Each row was made from one path, in order. Every step used is in the known rows, and no mark comes twice. Write each row's path.
Known rows
nafed > livi: [-5.88  0.27  0.00 -1.29 -2.56  0.13  0.85  6.85  2.57  1.85  0.30 -1.05
 -0.61  1.68 -1.98 -0.17  1.82 -1.36 -1.48  0.74  0.86  3.09  0.38  0.44]
gere > livi > nafed > dubef: [ 1.51  0.40 -0.16 -3.56 -4.02 -2.25 -0.97 -3.96  2.23  1.33 -1.07 -1.16
  0.00  3.24 -1.47 -1.20  0.75  0.85  2.13  0.93 -0.17  1.71 -1.37 -0.94]
sono > bure: [-4.27 -0.50  1.16 -0.88 -0.93 -0.66  0.21  3.82  4.30 -0.25 -3.09 -2.11
  1.11  1.11 -2.17  1.02  2.50  2.15  0.00  0.16  0.49 -3.66 -3.77 -0.21]
livi > nafed > dubef > bure > kiru > sezir: [ 0.06 -0.23  1.45 -0.65 -0.46  0.39 -0.04 -3.53  3.84  2.45 -2.01 -0.64
 -1.01  0.58 -2.14  0.71  1.15 -0.18  4.67 -0.27  1.64 -4.19 -4.97  2.00]
nafed > zogu: [-4.12  1.06  1.85 -3.17 -1.26 -2.75  0.06  2.00  1.99  2.42 -2.75  0.30
  0.96  0.05  0.03 -0.26  0.74  0.12 -1.24 -0.11  0.16  0.32 -0.43  0.19]
livi > nafed > dubef > gere > zogu > sezir: [ 0.47 -0.09  0.37 -4.05 -2.91 -0.53 -1.26 -4.35  2.14  1.67  0.27  0.62
  1.95 -3.89  0.94 -0.17 -0.31 -1.73  2.59  0.73 -1.55 -0.50 -1.07 -1.55]
dubef > gere: [-3.23 -2.11 -0.27 -0.16 -0.58  2.66 -1.46  2.33  3.80  1.83  0.05 -0.63
 -0.66 -0.95 -0.03  2.96  2.12  0.93 -1.06  0.18 -0.26  0.54 -0.71  0.75]
kiru > bure > dubef > gere > livi > nafed: [ 1.48 -3.02 -1.77  0.50 -3.10  2.71  0.19 -3.49  3.94 -2.16  2.87 -1.97
 -0.36 -1.06 -2.15  0.27  2.02 -0.68  1.92 -0.36  2.20 -1.71 -1.65 -0.62]
kiru > sezir: [-2.52  2.22 -0.19 -2.24 -1.03  3.63  0.49  4.41  3.68  0.76  0.56  0.80
  0.27 -0.26 -1.97  0.10  2.63  1.11 -1.23  0.78  0.47  1.57 -0.64  1.35]
bure > kiru: [-3.55 -1.93  1.66 -0.18 -0.12  1.27 -1.31  3.96  2.75  2.83 -3.18  0.20
 -0.39  3.54 -4.33  1.43  0.93  1.29 -1.44 -2.00  1.31  0.86 -3.89  0.94]
gere > zogu > sezir: [-3.20  1.90  1.72 -3.24 -1.69  0.51 -0.28  4.14  2.29  0.92 -0.69  1.95
  3.63 -1.93 -2.27 -0.84  0.53 -0.15 -1.48  0.02 -1.36  1.59 -0.80 -0.50]
sono > bure > dubef > gere > zogu > nafed: [-2.88 -1.35  1.32 -3.04 -3.17 -0.18 -1.43 -2.62  4.18  0.40 -1.56  0.47
  2.38 -4.74 -2.14  1.83 -2.49 -0.19  1.67 -2.58  0.68 -7.05 -3.24 -1.50]
livi > nafed > dubef > bure > sono: [-0.61 -1.72  1.12 -1.50 -1.01 -2.86 -2.19 -2.20  4.43  1.60 -3.19 -2.74
 -0.49  2.12 -3.80 -1.04  1.23  4.93  5.22 -0.16  2.18 -4.14 -4.51  1.31]
sono > bure > dubef > gere > zogu: [-2.52 -0.99  1.62  1.09 -3.34 -0.18 -0.72 -1.22  3.80  1.06 -2.51  0.78
  3.32 -4.77 -1.25  1.51  0.10  3.31  0.46 -2.55  0.82 -5.19 -2.99 -1.04]
gere > dubef: [-3.16  0.86  3.32 -1.94 -1.79  0.34 -1.76  7.54  3.06 -0.03 -2.30  0.82
  1.22  2.14 -3.60 -0.54  0.87  4.72 -2.16 -0.35 -1.30  0.55 -2.85 -0.17]
gere > livi > nafed > dubef > bure > kiru: [ 1.38 -1.89  1.64  0.38 -1.49 -2.05 -1.95 -6.69  2.97  2.76 -2.78 -1.21
 -0.47  2.99 -2.54  0.82  0.42  0.05  4.38 -1.26  1.41 -1.92 -4.43  0.92]
dubef > gere > livi > nafed > zogu > sezir: [ 1.23 -0.63 -3.18 -3.22  0.05 -0.88 -0.71 -5.95  2.81  1.93  1.84 -0.73
  1.66 -4.49  2.49  0.04  1.17 -4.86  1.14  0.66 -0.68  2.18 -0.83 -2.00]
gere > livi > nafed > dubef > bure: [ 0.93 -0.41  0.86 -1.32 -2.23 -2.29 -0.84 -5.90  3.51  1.01 -0.96 -2.02
 -0.15  1.77 -0.81  0.06  1.36  0.44  4.66  1.10  0.36 -1.85 -2.13  0.91]
sono > bure > dubef > gere > livi > nafed: [ 1.05 -2.89 -3.13  0.61 -2.21 -0.36  0.06 -5.49  4.75 -0.06 -0.81 -2.85
  1.44 -1.25 -1.74  0.65  2.04  1.93  2.40 -1.32  1.75 -3.81 -5.14 -1.95]
nafed > zogu > gere > livi: [ 0.01  0.89 -0.59  0.46 -1.88 -1.23 -0.46 -2.61  1.20  1.10  0.77  0.90
  0.91 -3.87  0.98 -0.81 -0.65 -3.78 -1.51 -0.50  0.72  1.93  1.80  0.69]
livi > nafed > dubef > gere: [-0.53 -2.53 -0.40 -2.37 -2.49 -0.82 -1.28 -3.52  3.12  1.92 -0.83 -1.85
 -1.53  0.60  0.59  0.90  0.94  0.94  2.64  1.01  0.04 -1.26 -1.88 -0.22]
bure > dubef: [-3.63 -0.76  1.10 -0.94 -2.21  0.08  0.49  4.73  3.59  1.50 -1.85  0.52
 -0.25  1.66 -4.87 -0.47  1.03  4.27 -1.36 -0.79  1.36 -1.19 -1.87  0.97]
bure > sono: [-3.17 -0.71  0.32 -1.20 -0.45  0.33 -2.28  4.89  3.65  1.52 -2.58 -0.47
  0.01  1.92 -5.19 -0.71  1.72  5.42 -0.84 -1.43  1.86  1.60 -2.46  0.65]

Which path is each row?
[-4.41 -0.98 -0.18 -2.00 -4.69 -0.49  0.10 -0.58  3.50  1.01 -0.07  0.06
  1.51 -6.05 -1.56  1.25 -2.55 -3.54  1.53 -2.02  1.57 -5.11 -1.05 -2.19]
sono > bure > dubef > gere > zogu > nafed > livi
[ 1.54 -1.81 -0.90 -0.63 -3.00 -0.71  0.66 -6.68  2.79 -0.78  2.35 -0.97
  0.42 -3.63  0.74 -0.60  0.66 -2.66  2.22 -1.01  1.98 -2.38 -0.21 -1.01]
kiru > bure > dubef > gere > livi > nafed > zogu
[-2.35  0.11  1.84  0.72 -1.98  1.73 -1.62  6.89  2.50 -0.91 -0.31  0.32
  0.92 -0.76 -3.07 -1.37 -0.19  1.71 -2.36 -0.06 -0.73 -0.79 -2.01  0.62]
zogu > gere > dubef
[-2.37 -1.23  1.75  0.17 -1.02  2.17 -0.99  5.26  3.94 -1.86 -0.98 -1.09
 -0.77  0.62 -4.96 -1.05  2.27  2.76 -0.01 -1.02  2.46 -0.99 -1.86  1.14]
kiru > bure > sono
[ 3.14  0.93  0.49  0.48 -1.32  0.90 -0.80 -7.15  3.54  2.36 -0.41  0.34
 -0.35 -0.29 -1.96  0.56  1.24 -1.15  4.74 -0.72  1.89 -1.80 -3.59  1.45]
gere > livi > nafed > dubef > bure > kiru > sezir
[-3.09  1.35  5.23 -4.70 -3.31 -2.02 -1.88 -2.63  2.92  1.65 -2.17  1.42
  0.89 -2.10 -1.26  1.04 -3.02 -1.38  3.85 -0.19 -0.93 -4.89 -0.43  1.54]
gere > zogu > nafed > dubef > bure
[-6.22 -0.31 -1.07 -5.38 -2.51  0.27 -0.17  5.34  2.86  0.98  0.77 -1.49
 -1.90  1.21 -2.81  0.22 -0.87 -4.92 -0.14  1.05  0.71  1.23  0.09 -0.05]
zogu > nafed > livi
[-4.39 -2.67  2.87  2.04  1.39  0.85 -1.08  2.36  3.93  3.00 -3.03 -0.88
 -0.53  1.95 -3.47  2.62  1.53  1.28  0.60 -1.77  1.65 -2.24 -4.66  2.37]
dubef > bure > kiru
[ 0.39 -2.65 -3.47 -1.96 -1.66  1.57 -1.58 -3.75  3.26  0.99  1.22 -2.26
  0.16  1.68 -0.42  1.10  2.71  0.19  0.50  0.28  0.01  3.14 -2.11 -0.99]
dubef > gere > livi > nafed
[ 2.46 -2.88  0.20  2.98 -1.61 -0.76 -1.66 -7.23  2.38  1.62 -0.78 -1.53
 -1.31 -0.50 -2.16  0.12 -0.62 -2.94  4.01 -0.94  1.92 -2.74 -3.74  1.80]
zogu > gere > livi > nafed > dubef > bure > kiru
[ 1.49  0.13  0.07  0.97 -2.66  1.39 -1.96 -4.71  3.03  2.26  0.62  1.39
 -1.03 -3.25  1.56  1.88  0.01 -0.62  1.07  0.13  0.65  1.78  2.09  0.60]
nafed > dubef > gere > livi
[-3.74 -0.90  1.07  0.05 -1.92 -0.97  1.38  3.31  4.75  0.02 -3.30 -1.12
  1.22  0.04 -4.28  0.09  1.44  4.19  0.32 -0.75  1.74 -6.13 -4.25 -0.24]
sono > bure > dubef
[ 1.77 -0.57  0.16 -0.39 -1.49 -2.71 -2.57 -5.99  3.97  1.44 -2.25 -1.86
 -0.14  1.26 -3.27 -1.13  1.12  3.74  5.17 -0.58  2.16 -1.24 -3.15  0.48]
gere > livi > nafed > dubef > bure > sono
[-1.93 -1.60 -1.48 -3.01 -1.67 -3.19  0.35 -1.26  1.07  0.64 -0.34 -2.76
  0.46 -0.01  0.10 -2.39  0.37 -2.50  0.15  0.64  0.24 -0.99 -2.62 -0.03]
livi > nafed > zogu > gere
[-2.34 -2.54  1.16  2.33 -1.95  3.94  0.78  2.45  4.43 -1.53  1.94 -0.26
 -1.41 -3.41 -2.07  1.50  1.44  0.10  0.34 -0.72  2.27 -3.96 -0.30  1.24]
kiru > bure > dubef > gere
[ 1.89 -0.84 -2.99 -1.15 -0.53 -2.49  1.00 -7.83  4.09  0.81  0.08 -1.37
  2.83 -7.18  0.74 -0.95  0.49 -2.95  2.82 -0.71  1.46 -5.17 -3.23 -3.06]
sono > bure > dubef > gere > livi > nafed > zogu > sezir
[-3.03 -0.23  0.53 -0.12 -1.21 -1.59  0.23  1.17  1.53  1.31 -0.19 -0.21
  0.07 -3.08  0.64 -1.25 -0.38 -2.85 -1.32  0.28  0.74 -0.29  0.66  1.07]
nafed > zogu > gere
[-2.87 -2.60 -0.02  1.81 -1.19  0.98  0.19  0.35  5.31  0.65 -1.70 -0.97
  0.38 -3.56 -1.72  2.25  1.48  2.98  1.02 -1.09  2.13 -6.22 -3.36 -0.32]
sono > bure > dubef > gere
[ 0.47 -1.26 -2.39 -2.92 -1.54 -2.15 -1.35 -7.17  2.15  2.41  0.63 -1.30
  1.43 -1.12  2.75  0.67  1.30 -1.76  0.84 -0.49  0.00  2.25 -1.02 -1.72]
dubef > gere > livi > nafed > zogu
[ 1.07 -2.95 -3.08 -0.84 -2.56  1.03 -1.12 -4.37  3.67  1.30  1.07 -1.26
  0.49  0.20 -1.95  0.29  1.67  2.11  0.85 -1.07  1.20  0.87 -2.41 -0.89]
bure > dubef > gere > livi > nafed
[-4.11  0.38  4.46  0.25 -0.23  0.08 -1.66  5.86  4.27  0.12 -2.11 -0.21
  1.34  0.34 -3.00  0.72  1.48  4.55  0.28 -0.17 -0.74 -2.76 -3.86  1.27]
gere > dubef > bure
[-1.13 -1.19  1.30  0.26 -0.06 -4.12 -2.91 -0.41  2.81  0.00 -2.16 -2.30
  2.27 -2.77 -2.88 -3.11 -0.42  2.60  2.53 -1.69  1.25 -4.44 -6.12  0.30]
livi > nafed > zogu > gere > dubef > bure > sono
[ 1.55 -0.20 -0.17 -3.09 -2.68  1.43 -2.90 -5.65  3.56  1.78  1.41  1.08
 -2.05 -2.93  0.77  2.01 -2.13 -3.93  2.11  0.31  0.21 -0.13  2.44 -0.04]
zogu > nafed > dubef > gere > livi
[-3.16 -2.47 -0.12  0.90 -1.45  2.40 -0.45  2.01  4.14  2.30 -0.17  0.43
 -0.78 -2.03 -1.99  1.80  1.08  2.96 -0.79 -0.87  1.45 -1.39 -0.99  0.67]
bure > dubef > gere
[-1.93  0.66  4.31 -3.37 -2.45 -2.26 -3.84 -2.85  3.38  2.08 -3.29  1.39
  1.05 -2.67 -3.55 -0.48 -3.41  1.38  4.51 -1.82  0.82 -4.66 -1.35  1.27]
gere > zogu > nafed > dubef > bure > sono
